Known rows, with every step that occurs
tarip, viminag, melob, siku: [-2.26 -3.44 -0.16  3.17  1.31 -4.63 -1.32 -2.48 -0.15 -4.92 -2.05  0.86
 -2.46  1.24 -0.02  0.27  1.40 -3.16  3.26 -0.27  2.36  0.81]
pove, pepi, melob, siku, tarip: [ 0.40 -2.39  4.17  0.73  1.79 -4.23  2.53  1.04 -3.16 -2.33 -0.51  1.04
  1.18  1.93 -1.93 -1.45  1.24 -4.88  0.36 -3.13 -4.33 -1.14]
pove, viminag, tarip, siku: [-1.05  0.09  1.34  1.59  2.63 -1.96 -0.02  1.61  1.42  1.60  0.50  0.20
  0.82  2.29 -0.72 -5.02 -0.48 -2.02  0.00 -4.41  3.16 -1.60]
siku, pove, viminag, tarip: [-1.64  0.06  1.24 -0.65 -0.33 -3.58  1.84  0.44  2.16  2.72  0.73  2.42
 -0.03  0.36 -0.04 -2.36  2.00  0.29 -0.52 -1.96  2.30 -3.74]
pepi, pove, viminag, melob: [-0.90 -2.80  4.42  1.72 -1.37 -3.04  1.91 -1.88  0.96  3.01 -3.90  1.52
 -1.63  0.63 -0.92 -0.90  1.29 -1.90  2.54  2.78  0.59 -4.85]
siku, tarip, viminag, melob, pepi, pove: [-0.58 -5.05  2.71  2.00 -2.18 -5.69 -2.35 -4.71 -0.75 -3.46 -1.87  1.08
 -0.28 -1.43  0.69  1.75  1.97 -3.75  4.41 -0.46  0.24 -1.41]
pepi, melob, siku, tarip: [-0.42 -2.67  2.74  0.41  2.11 -6.71  1.20 -0.26 -2.90 -3.98 -0.05  0.62
 -0.09 -1.38 -2.75  0.80  1.14 -4.22  2.47 -3.09 -3.73 -1.66]
melob, viminag, tarip, siku, pove: [ 0.19 -1.37  3.62  1.20  1.22 -3.13 -2.61 -0.59  0.15 -1.79  2.67 -1.29
 -0.53  4.53 -2.40  0.10  3.56 -4.63 -1.19 -6.00  1.23 -2.09]
pove, viminag, tarip, siku, melob, pepi: [-0.79 -3.00  0.81  1.86  0.28 -5.52 -0.10  0.52  1.81 -3.19  1.83 -0.59
  2.93  3.99 -1.71 -1.28  0.68 -2.50  4.75 -6.57  0.61  0.75]
siku, tarip, viminag: [-1.06 -0.83 -1.97  2.42 -0.47 -2.15 -1.56 -1.94  1.34 -1.53  1.43  3.74
  0.97 -1.87  0.55 -1.09 -0.54 -1.63  0.80 -1.94  1.31  0.03]
melob, siku: [ 0.13 -2.39 -0.54  0.17  1.69 -3.01 -0.51 -0.85 -0.37 -2.24  0.02  0.04
  0.85  1.19 -0.07  0.14  1.09 -3.27  1.69 -1.11 -0.99  1.53]
pepi, pove, viminag: [ 0.34 -2.80  2.27  0.69 -1.25 -2.26  2.41 -0.63  2.53  5.48 -1.23  2.49
  1.58  1.07  0.84 -0.83  0.13 -1.97  1.56  1.75  0.67 -3.69]
siku, melob, pepi, pove: [ 2.31 -4.65  2.50 -0.44 -2.95 -4.43 -0.01 -3.11 -0.02 -2.86  0.35 -1.28
  2.17  2.16  0.24  4.01  1.75 -1.77  6.07 -0.61 -3.44 -0.59]
tarip, siku, pove, viminag: [-4.98 -1.11 -0.40  2.25 -3.14 -2.82  0.06  0.02  1.37  2.29  0.78  3.39
  1.57  2.79  0.38 -3.62  0.35 -6.03  0.76 -4.45  0.46 -3.08]
tarip, viminag: [-1.03 -0.91 -1.62  1.90 -0.11 -0.60 -0.66 -0.38  1.48 -0.49  0.06  1.99
  0.16  0.96  1.76  0.54 -0.66  0.02  0.00  0.09  3.28  0.64]
tarip, viminag, melob: [-2.27 -0.97  0.37  2.56 -0.37 -1.78 -0.68 -1.69  0.20 -2.91 -2.40  1.19
 -3.31 -0.13 -0.28  0.21  0.20 -0.13  1.50  1.15  3.25 -0.48]
pepi, pove: [ 1.89 -1.92  3.31 -0.25 -1.52 -0.87  0.41 -1.54 -0.19  2.21 -1.17  0.18
  0.76  0.74  1.49  0.69  1.22 -1.32  1.08  1.49 -1.48 -2.53]
siku, pove: [-1.98  0.31  0.11 -0.42 -2.92 -1.99 -0.11 -0.85 -0.43 -0.02  0.35  1.76
 -0.32  0.01  0.62  0.30  1.71 -1.48 -0.04 -0.88 -1.13 -2.23]
tarip, siku: [-1.49  0.15  0.47  1.91 -0.05 -0.66 -1.74  0.48 -0.76 -1.13  0.48 -0.76
  0.69  2.22  0.19 -2.44 -0.47 -3.98  0.63 -3.36  0.04 -0.34]
tarip, siku, pove, pepi, melob, viminag: [-2.17 -2.56  7.15  1.85 -1.76 -2.30  1.65  1.02 -2.51 -0.91  0.36 -0.46
  0.46  8.05 -2.57  0.64  2.41 -6.47 -2.72 -4.77 -1.04 -3.78]
melob, pepi, pove: [ 1.73 -4.64  2.39 -1.56 -2.15 -2.07 -0.64 -2.00 -0.81 -0.08 -0.71 -1.77
  2.43  0.70  2.05  2.25  1.41 -2.25  2.27  0.86 -0.81 -0.54]

Rows
[ 0.50 -2.73 -0.52  0.09 -1.77 -3.61 -0.39 -1.58  0.28 -4.89  1.39 -1.15
  1.97  1.62 -1.11  3.99  1.26 -0.31  4.83 -2.01 -2.18  1.97] -> siku, melob, pepi
[-0.90 -5.90  2.46  2.49 -3.38 -5.30  0.44 -1.99  1.79 -0.86  0.35  0.75
  4.31  5.24 -0.25  0.07  0.63 -5.89  6.73 -4.13 -1.29 -1.64] -> tarip, siku, melob, pepi, pove, viminag
[ 0.23  1.39  1.98  0.45  2.45 -1.05 -1.71  1.38 -0.87 -1.71  1.08 -1.75
  0.09  2.07  0.11 -3.94  0.26 -1.49 -0.36 -4.65  1.50 -0.15] -> viminag, tarip, siku
[ 0.53 -4.57  2.85  1.60 -3.21 -5.18 -1.43 -3.06 -0.58 -3.80  0.56 -1.69
  3.07  4.54  0.27  1.37  1.29 -5.48  6.51 -4.20 -3.58 -0.31] -> tarip, siku, melob, pepi, pove
[-2.82 -3.10  3.08 -1.20 -0.60 -6.35  2.02 -0.22 -3.18 -3.13 -0.95  0.90
 -1.17  1.15 -0.48  2.04  2.53 -4.06  2.07 -2.06 -2.97 -3.29] -> pepi, melob, siku, pove
[ 0.42 -2.15  4.31  1.11  0.83 -3.25  0.54  0.39  1.61  3.37 -0.26  0.52
  1.83  3.05  0.70 -4.51  0.53 -3.43  0.81 -3.03  2.16 -3.61] -> pepi, pove, viminag, tarip, siku
[-4.45 -2.95  0.27  2.28 -0.98 -6.39 -1.41 -3.61 -0.37 -4.63 -1.56  2.63
 -2.64  1.47  0.55  0.58  3.04 -4.84  3.25 -1.04  1.32 -1.33] -> tarip, viminag, melob, siku, pove
[-4.14 -2.62  1.77  2.82 -2.09 -4.27 -0.18 -2.27 -0.31 -3.22 -1.31  2.92
 -1.50  4.74  0.80 -1.52  3.02 -4.98  1.15 -1.09  0.60 -1.11] -> tarip, viminag, melob, siku, pove, pepi
[-2.16  1.18  2.15  0.13  0.00 -3.05 -2.43 -0.02 -0.96 -1.78  1.51 -0.39
 -0.66  2.18  0.24 -3.71  1.95 -2.93 -0.19 -5.90  0.37 -2.60] -> viminag, tarip, siku, pove
[-2.49 -2.85  4.21 -1.36  1.95 -8.20  4.21  1.71 -0.25 -0.59 -0.64  1.24
 -1.03  1.31 -0.95 -0.57  2.90 -1.82  1.23 -3.16  0.19 -4.91] -> pepi, melob, siku, pove, viminag, tarip
[ 3.11 -2.33  6.14 -1.05  4.29 -2.63  2.61  1.90 -0.57 -1.94 -0.14 -2.95
 -2.62  1.98 -3.19  3.88  2.20  1.36 -1.97 -2.09  1.67 -2.46] -> pepi, melob, viminag, tarip
[ 0.41 -1.97 -1.02  1.75  2.17 -4.71 -1.76 -1.91 -0.69 -2.72  1.57  1.75
  1.20 -1.74 -1.45 -0.88  1.02 -4.78  2.62 -2.74 -2.94  1.02] -> melob, siku, tarip
[ 0.53 -1.46  1.52  0.71  0.97 -4.59 -1.61 -0.52 -0.50 -6.79  1.88 -3.26
  1.48  3.76 -1.07  0.01  1.14 -1.81  4.55 -6.89 -1.33  1.23] -> viminag, tarip, siku, melob, pepi
[-0.75 -2.76 -2.13  3.46  1.36 -5.01 -1.89 -2.75  0.75 -3.47  1.57  3.88
  1.19 -0.76  0.52 -0.47  0.46 -4.63  2.20 -2.47 -0.17  1.13] -> melob, siku, tarip, viminag
[ 1.08 -2.11  4.28  2.57  0.24 -5.84  0.63 -0.68  2.21  0.44  0.51  1.11
  1.60  4.36 -0.57 -3.14  1.49 -2.78  4.73 -4.75 -0.23 -4.21] -> pepi, pove, viminag, tarip, siku, melob
[-0.73 -2.07  6.68  0.51  1.65 -5.20  0.25  0.88 -2.25 -2.84  0.41 -1.88
 -2.28  4.84 -3.10  1.52  3.10 -3.96 -1.47 -6.22  1.03 -4.42] -> pepi, melob, viminag, tarip, siku, pove
[ 2.26 -1.45  2.91  1.74  3.64 -1.15 -2.25  0.14  0.67 -1.96  2.05 -2.50
 -0.13  4.48 -2.81 -0.07  1.59 -2.97 -1.00 -5.48  2.41  0.09] -> melob, viminag, tarip, siku
[-0.71 -0.36  5.07 -0.95 -0.22  0.41  4.52  2.95 -2.59  0.19 -1.89 -0.67
 -0.13  3.50 -0.58 -0.47  0.00  0.31 -2.22 -0.24 -0.81 -2.26] -> pove, pepi, melob
[-2.52 -3.82 -0.01  1.11 -1.20 -2.44 -1.20 -2.30  0.12 -4.78 -2.35 -1.12
 -1.35 -0.08  0.73  2.31  1.05 -0.87  3.16 -0.05  3.38  1.91] -> tarip, viminag, melob, pepi
[-3.70  0.12  0.51  1.24 -2.84 -2.18 -2.07 -0.99 -0.99 -0.82  1.36  1.14
  0.40  2.44  0.40 -2.28  1.15 -5.55  0.73 -4.25 -0.91 -1.92] -> tarip, siku, pove
[ 2.40 -3.47  4.78  0.20 -0.27 -5.83 -1.73 -2.20 -0.77 -4.87  1.00 -3.29
  2.47  4.08 -0.05  0.23  2.14 -3.06  5.29 -5.88 -2.32 -0.68] -> viminag, tarip, siku, melob, pepi, pove
[ 0.33 -0.50  4.63  1.66  0.66 -0.56 -1.11  0.42 -0.42 -0.14  2.81 -0.82
  0.60  7.58 -2.12 -2.40  3.42 -4.97 -3.64 -5.73  1.07 -1.97] -> melob, viminag, tarip, siku, pove, pepi
[ 1.04 -3.27  4.63  0.03  1.80 -2.08  2.59  0.74 -0.87 -1.65 -1.12 -1.55
 -1.28  2.52 -3.73  5.53  1.14 -0.90 -0.94 -0.55  0.59 -1.78] -> pepi, melob, viminag
[-2.07 -2.48 -0.22  0.01 -1.03 -4.67 -0.67 -2.00 -0.68 -1.91  0.94  1.49
  0.21  1.33  0.33  0.59  2.54 -5.12  1.83 -1.66 -2.21 -0.98] -> melob, siku, pove
[-1.59 -2.46  0.50 -0.22  1.57 -6.04  1.17  0.01  1.78  0.66  1.19  2.46
  0.50  1.36 -0.19 -2.25  2.70 -2.98  1.30 -2.92  0.93 -2.47] -> melob, siku, pove, viminag, tarip
[ 3.28 -1.51  7.48 -0.89  3.73 -0.67  3.98  2.97 -1.14 -0.44 -0.27 -2.70
 -0.90  5.42 -3.36  1.43  2.23  0.67 -3.78 -1.89  1.75 -1.95] -> pove, pepi, melob, viminag, tarip
[ 0.10 -5.66  2.13 -0.54 -2.35 -2.41  1.71 -1.36  2.09  3.36 -1.09  0.57
  3.57  1.05  1.38  1.13  0.68 -2.48  2.63  1.26  0.65 -1.50] -> melob, pepi, pove, viminag
[ 0.49 -4.70  4.44 -0.95 -2.24 -2.94 -0.84 -3.02 -1.95 -2.25 -3.11 -2.72
 -0.77 -0.07  0.05  2.69  2.26 -2.43  3.43  1.45 -1.11 -1.56] -> viminag, melob, pepi, pove
[ 2.18 -1.80  4.00 -0.59  1.37 -2.44  2.21 -0.05  2.15  4.31 -0.58  1.07
  0.62  0.74  0.85 -2.15  1.38  0.63  0.46  0.44  1.99 -4.07] -> pepi, pove, viminag, tarip
